What can hang from each mark
K971: K583
K591: K901
K583: K243 K414 K459 K905 K971
K905: K597
K243: K466 K583
K414: K597
K597: K414 K905
K466: K243 K459 K971
K459: K466 K583
K901: K583 K591

Every row comes from one small tree of marks. The marks that hang from a mark follow it in brackets, in the order of their numbers. Every link used is in the known rows. Which tree was each row made from?
Known rows
K901[K591]: [ -5 -24 -23   0  -7  25 -46  12 -31 -17   3 -68  27  12  -9  12  29  37
 -14  18  -4   3  18  14 -16  23  19 -18]
K466[K243[K583[K971]]]: [  0 -21 -25  -6  12  23 -25 -20 -16  -8  -4 -57  44  36   3  22  42  37
  -3  -5  15   8   0  -7  -9  24   3 -18]
K583[K905]: [ -1 -10 -18 -10   8  22 -35   4 -16 -22   1 -56  27  22   8  13  22  47
 -10   9  -5   6  24   1 -13  32  11 -40]
K243[K466[K459]]: [ -1 -20 -28  -4   3  10 -29 -18 -47 -31  12 -74  50  25  -8  -3  32  50
 -30  19   3  -2  21  -2 -23  21  14 -16]
K597[K414 K905]: [-15 -16 -27  -4 -22  29 -36  -9  -5 -20  -5 -71  33  39  14 -17  37  38
  -6   0  -4   7  27 -25 -12  41  26 -54]
K459[K466[K243 K971] K583[K905[K597]]]: [  5 -15 -16   5  40  13   0  11  -3 -21   0 -61  54 -18 -24  41  26  31
 -18  -9  14  -6 -18  -3   2  13  15 -40]
K459[K583[K971]]: [ -1 -22 -24 -16   5  32  -9   0 -19 -23   7 -51  49   8 -17  22  28  41
 -20   9   6   4 -29 -11  -3  26  10 -30]
K466[K243 K459[K583[K905[K597]]] K971]: [ 16  -7 -18  -2  45  -9  10   5  -2 -21  13 -38  71  -8 -33  36  25  39
  -6  -7   4   9  -3 -21  -3  17   2 -20]
K583[K414[K597] K459 K971]: [ 11 -23 -30 -29   7  56   7 -11 -41 -16   6 -33  42   7 -23  -9  25  30
 -21  -3 -26  12 -59  53  -8  28  14 -23]
K591[K901[K583[K414 K459 K971]]]: [  4  -9 -36 -38  -9  65  24 -24 -38  -6   0 -22  46  26 -37  -9  23  41
 -44   7 -11  25 -39  28  -5  25   4   3]
K591[K901]: [ -4 -10 -20  -6   0  17 -22 -18 -22 -13   3 -65  36  43  -5  17  26  49
 -29  21  -7   5  13  -4 -19  50  16 -17]
K591[K901[K583]]: [ -7  -6 -26 -18  -9  33 -11 -13 -17  -6  -2 -54  37  43 -13  11  21  57
 -36  19   0   9  19  -1 -19  44  14  -6]
K466[K243 K459[K583[K971]]]: [  6 -23 -23 -17  29  -2  14 -21 -23 -20  12 -47  66  13 -26  35  27  39
 -20   3  21  10 -27 -27  -5  18  -6  -3]
K905[K597[K414]]: [ -6  -9 -12  14 -25  29 -32   1 -28 -17   0 -65  40  28   2 -11  37  39
 -17   3 -10  10   3 -36 -24  35  28 -53]
K971[K583[K243 K414 K459 K905]]: [  8   3 -40 -18   0  44   0   7 -20 -18 -11 -25  31  12 -28 -12  21  19
 -21  -3 -21  17 -57  44   1  22   0 -25]
K459[K583[K905[K597]]]: [  1  -5 -18  -7   5  26 -20  32  -7 -22   8 -44  48   0  -6  11  24  42
 -14   0  -8   4 -14 -20 -14  31  14 -53]
K583[K243 K905]: [ -1  -9 -22 -10   8  12 -19   2  -7 -18  -2 -49  23  14 -15  18  19  39
  -6   3  -3  11   3  20  -9  31  16 -38]
K583[K243 K905[K597]]: [  3  -2 -19   1  -3  19 -16  16 -12 -17   2 -43  29   8  -8  13  21  35
  -2  -3 -11  14  -9   5 -16  29  25 -47]
K466[K459]: [  3 -12 -24   2   7   4 -26 -16 -28 -21   3 -68  45  23  -8  10  29  49
 -26  19   2   6  19 -12 -22  33  12 -12]
K243[K466]: [ -7 -20 -26  -6  -4  28 -38  -5 -45 -29  11 -77  35  29  10  -4  32  45
 -26  18   1  -8  18   8 -19  22  20 -31]
K414[K597]: [  1 -20 -18  -8   7  24 -28   0 -22 -16   5 -66  34  25  -1  12  24  47
 -13   9 -15  -4  -1  21 -22  45  23 -31]
K583[K905[K597[K414]]]: [ -4  -6 -10   3 -16  28 -31   7 -16 -21  -1 -49  36  25   0  -8  30  43
  -7  -4 -15  17  11 -36 -19  32  20 -63]
K971[K583[K243[K466] K459 K905[K597]]]: [ 10   0 -37 -12 -17  47  -1  24 -38 -28   0 -37  41  -3 -14 -13  26  24
 -14  -2 -21   7 -44  13 -11  13  14 -47]
K591[K901[K583[K243 K459]]]: [  0   0 -36 -26  -9  34  28 -12 -20  -1 -12 -44  39  14 -48   7  19  39
 -43  11  -4  20 -11  22 -12  38  17  -7]
K243[K583[K414 K459 K905[K597] K971]]: [ 11  -6 -34 -14  -5  62 -14  10 -20 -13  -4 -17  50   3 -16 -22  40  30
 -10 -18 -25  24 -40  19  -7  17   7 -41]
K243[K583[K459[K466] K971]]: [  1 -25 -38  -2  -2  49 -19 -13 -25 -15 -23 -76  45  -9 -24   4  46  33
 -34   1   4   5 -23  10  -6  23  16 -35]
K971[K583[K243 K905]]: [  2  -3 -30  -8  -2  24 -22   8  -6 -21  -8 -42  25  23 -10  16  20  35
  -4   4  -9   8 -21  10  -5  31   7 -31]
K459[K466[K243] K583[K414 K905 K971]]: [ -3 -28 -22 -22  35  29   2 -12 -15 -24   2 -40  46   7 -28  24  23  28
 -28 -13  19   4 -63  17   9   8  -7 -26]

Write each row's tree
[  5 -16 -36 -11  -5  47 -17  -7 -23 -11 -13 -54  48   7 -15  -2  44  35
 -18   2  -6  14  -9   4  -9  26  11 -30] -> K243[K583[K459 K971]]
[ -5  -1 -28 -29   1  24   6  -9   2  -6  -6 -31  31  30 -40  20  11  52
 -22   5  -4  21   7  18  -9  40  12 -16] -> K591[K901[K583[K243 K905]]]
[ 11 -10 -20  15  22  26 -17   6 -14 -22  -8 -61  41   1   3  35  29  29
  -7  -4   5  -5 -18  -5  -1  14  12 -28] -> K459[K466[K243 K971[K583[K905[K597]]]]]
[  -1  -34  -30  -20   19   36   12   -9  -12  -20    2  -44   46   -8
  -67   16   21   28  -34  -13   -4   -1 -106   61    4   26   22  -26] -> K459[K466 K583[K243 K414[K597] K971]]
[  5 -12 -32 -11   8  39 -35   6 -24 -35   3 -53  40  19  -2  10  27  47
  -6  11 -12  -7   9  15   0  15  10 -27] -> K243[K466[K971[K583[K905]]]]
[  1  -1 -33 -11   0  33 -22   3 -10 -21  -5 -28  26  32 -16  -2  20  29
 -11  -2 -15  11 -47  37  -2  26   4 -22] -> K971[K583[K243 K414 K905]]
[ -1 -29 -18 -20  33  20   3  -8 -12 -24  -1 -55  45  -2 -19  41  23  34
 -20  -6  25   1 -37  -7   6  12  -3 -37] -> K459[K466[K243] K583[K905 K971]]
[ -3 -20 -32 -12  10   7 -16  -4 -33 -33  15 -67  65  11 -29   0  30  49
 -39  17   7  -6  -4 -10 -16  23   8 -19] -> K243[K466[K459[K583]]]
[  3  -8 -29 -16  24  -9   3   3   5 -23   2 -40  52  -4 -54  23  18  43
 -20   1   2  13 -17   0  -4  31   4 -26] -> K466[K459[K583[K243 K905]]]
[  9 -10 -30 -15  41   8  -5  -5   0 -27   9 -31  63   0 -54  11  23  45
 -24   1 -10   9 -15  22   5  21   1 -10] -> K466[K459[K583[K414 K905]] K971]
[ -4 -15 -27 -16   4  19 -22   0 -26 -29   7 -55  27  17 -16   3  21  41
 -12   4  -3   3   5  28  -9  18  18 -41] -> K583[K243[K466] K905]
[  0  -2 -32 -26  -9  45  12 -10 -28  -4  -8 -51  43  21 -24   1  23  47
 -46  18  -5  15   7   5 -17  38  11 -10] -> K591[K901[K583[K459]]]
[  3 -24 -32 -11   3  56  -2 -19 -48 -22  -8 -60  37  -5 -23  -7  32  24
 -46   5   0   7 -55  37  -3  12  15 -24] -> K583[K414 K459[K466] K971]
[  2  -7 -46 -14 -14  51  -3  -2 -51 -26   0 -45  39  19 -26 -30  28  18
 -37   5 -14   2 -63  51  -6  12  10 -17] -> K971[K583[K243[K466] K414 K459]]
[ -6  -3 -29 -18  -9  24   5 -15 -10  -3  -5 -48  34  34 -38  17  18  50
 -34  12   2  14  -1  16 -14  42  21  -3] -> K591[K901[K583[K243]]]
[  6 -20 -34 -21  12  47  13 -15 -29 -23 -12 -37  29 -15 -49   2  22  20
 -31 -10  -4  18 -67  56   7   8  12 -35] -> K583[K243 K414 K459[K466] K905 K971]
[  7 -16 -31 -20  -2  53   2 -15 -47 -19   2 -40  39  11 -12 -11  30  27
 -29   5 -10  15 -41  30  -5  17  10 -20] -> K583[K414 K459 K971]
[ -3  -9 -26 -17  16   9  -6  15   6 -20   1 -44  37   2 -37  22  17  38
 -15  -1   0   7 -22   9  -1  31  11 -42] -> K459[K583[K243 K905]]
[ -8 -19 -32 -13 -12  51 -35  10 -31 -10   2 -44  30  20 -22 -12  24  39
 -28   9  -3   9  -4  43 -13  11  13   3] -> K901[K583[K414] K591]
[ -3  -5 -28 -22   1  29  -8   5  -3 -12  -8 -38  25  14 -24  13  14  47
 -13   1   3  15   9  21  -8  23  15 -27] -> K901[K583[K243 K905]]
[ -1 -19 -28 -17   5  22   6  -1 -10 -19   4 -45  44   0 -38  27  24  34
 -18   1   8   9 -49   6   2  24  17 -27] -> K459[K583[K243 K971]]
[  6   1 -22   4 -14  40 -35  25 -17 -22   0 -42  35  21  21   6  27  40
  -2   5 -18   5 -14 -21 -18  30  10 -42] -> K971[K583[K905[K597]]]
[ -6 -11 -30 -10   9  19  -6   3 -11 -17   5 -45  41  15 -41   1  23  29
 -33   0  -1   4 -55  37  -3  29  15 -21] -> K459[K583[K243 K414]]
[ -7  -5 -18   8 -18  30 -47   9   3 -12 -12 -50  45  31  -9 -15  43  45
  -4 -13 -17  17  16 -36 -19  38  17 -64] -> K243[K583[K905[K597[K414]]]]
[  3 -11 -35 -12  10  44  17 -20 -21  -9 -19 -70  47  -8 -48  17  27  45
 -57  17   2   4   4  26  -3  29  23  -6] -> K591[K901[K583[K459[K466[K971]]]]]
[  0   3 -20 -16 -10  39  -8   8 -11  -8   2 -31  40  30  -9   8  18  56
 -22   6 -13  17  13 -14 -21  40  15 -26] -> K591[K901[K583[K905[K597]]]]
[ 15  -5 -29  -6  38   8  -7 -21 -14 -22   3 -30  53  31 -19  20  24  35
  -7  -1  -4  11 -16  17   3  13 -13   9] -> K466[K243 K459 K971[K583[K414 K905]]]
[  4 -22 -40 -26  -4  50  13 -18 -57 -27   8 -38  40   6 -37 -20  28  21
 -31  -1  -9  13 -59  57  -1   3  18 -21] -> K583[K243[K466] K414 K459 K971]
[  4 -24 -37 -28 -16  65   0   8 -42 -12  -5 -39  38 -15 -33   3  26  34
 -22   9  -2  20  -9  21  -5   3  11  -8] -> K901[K583[K459 K971] K591]
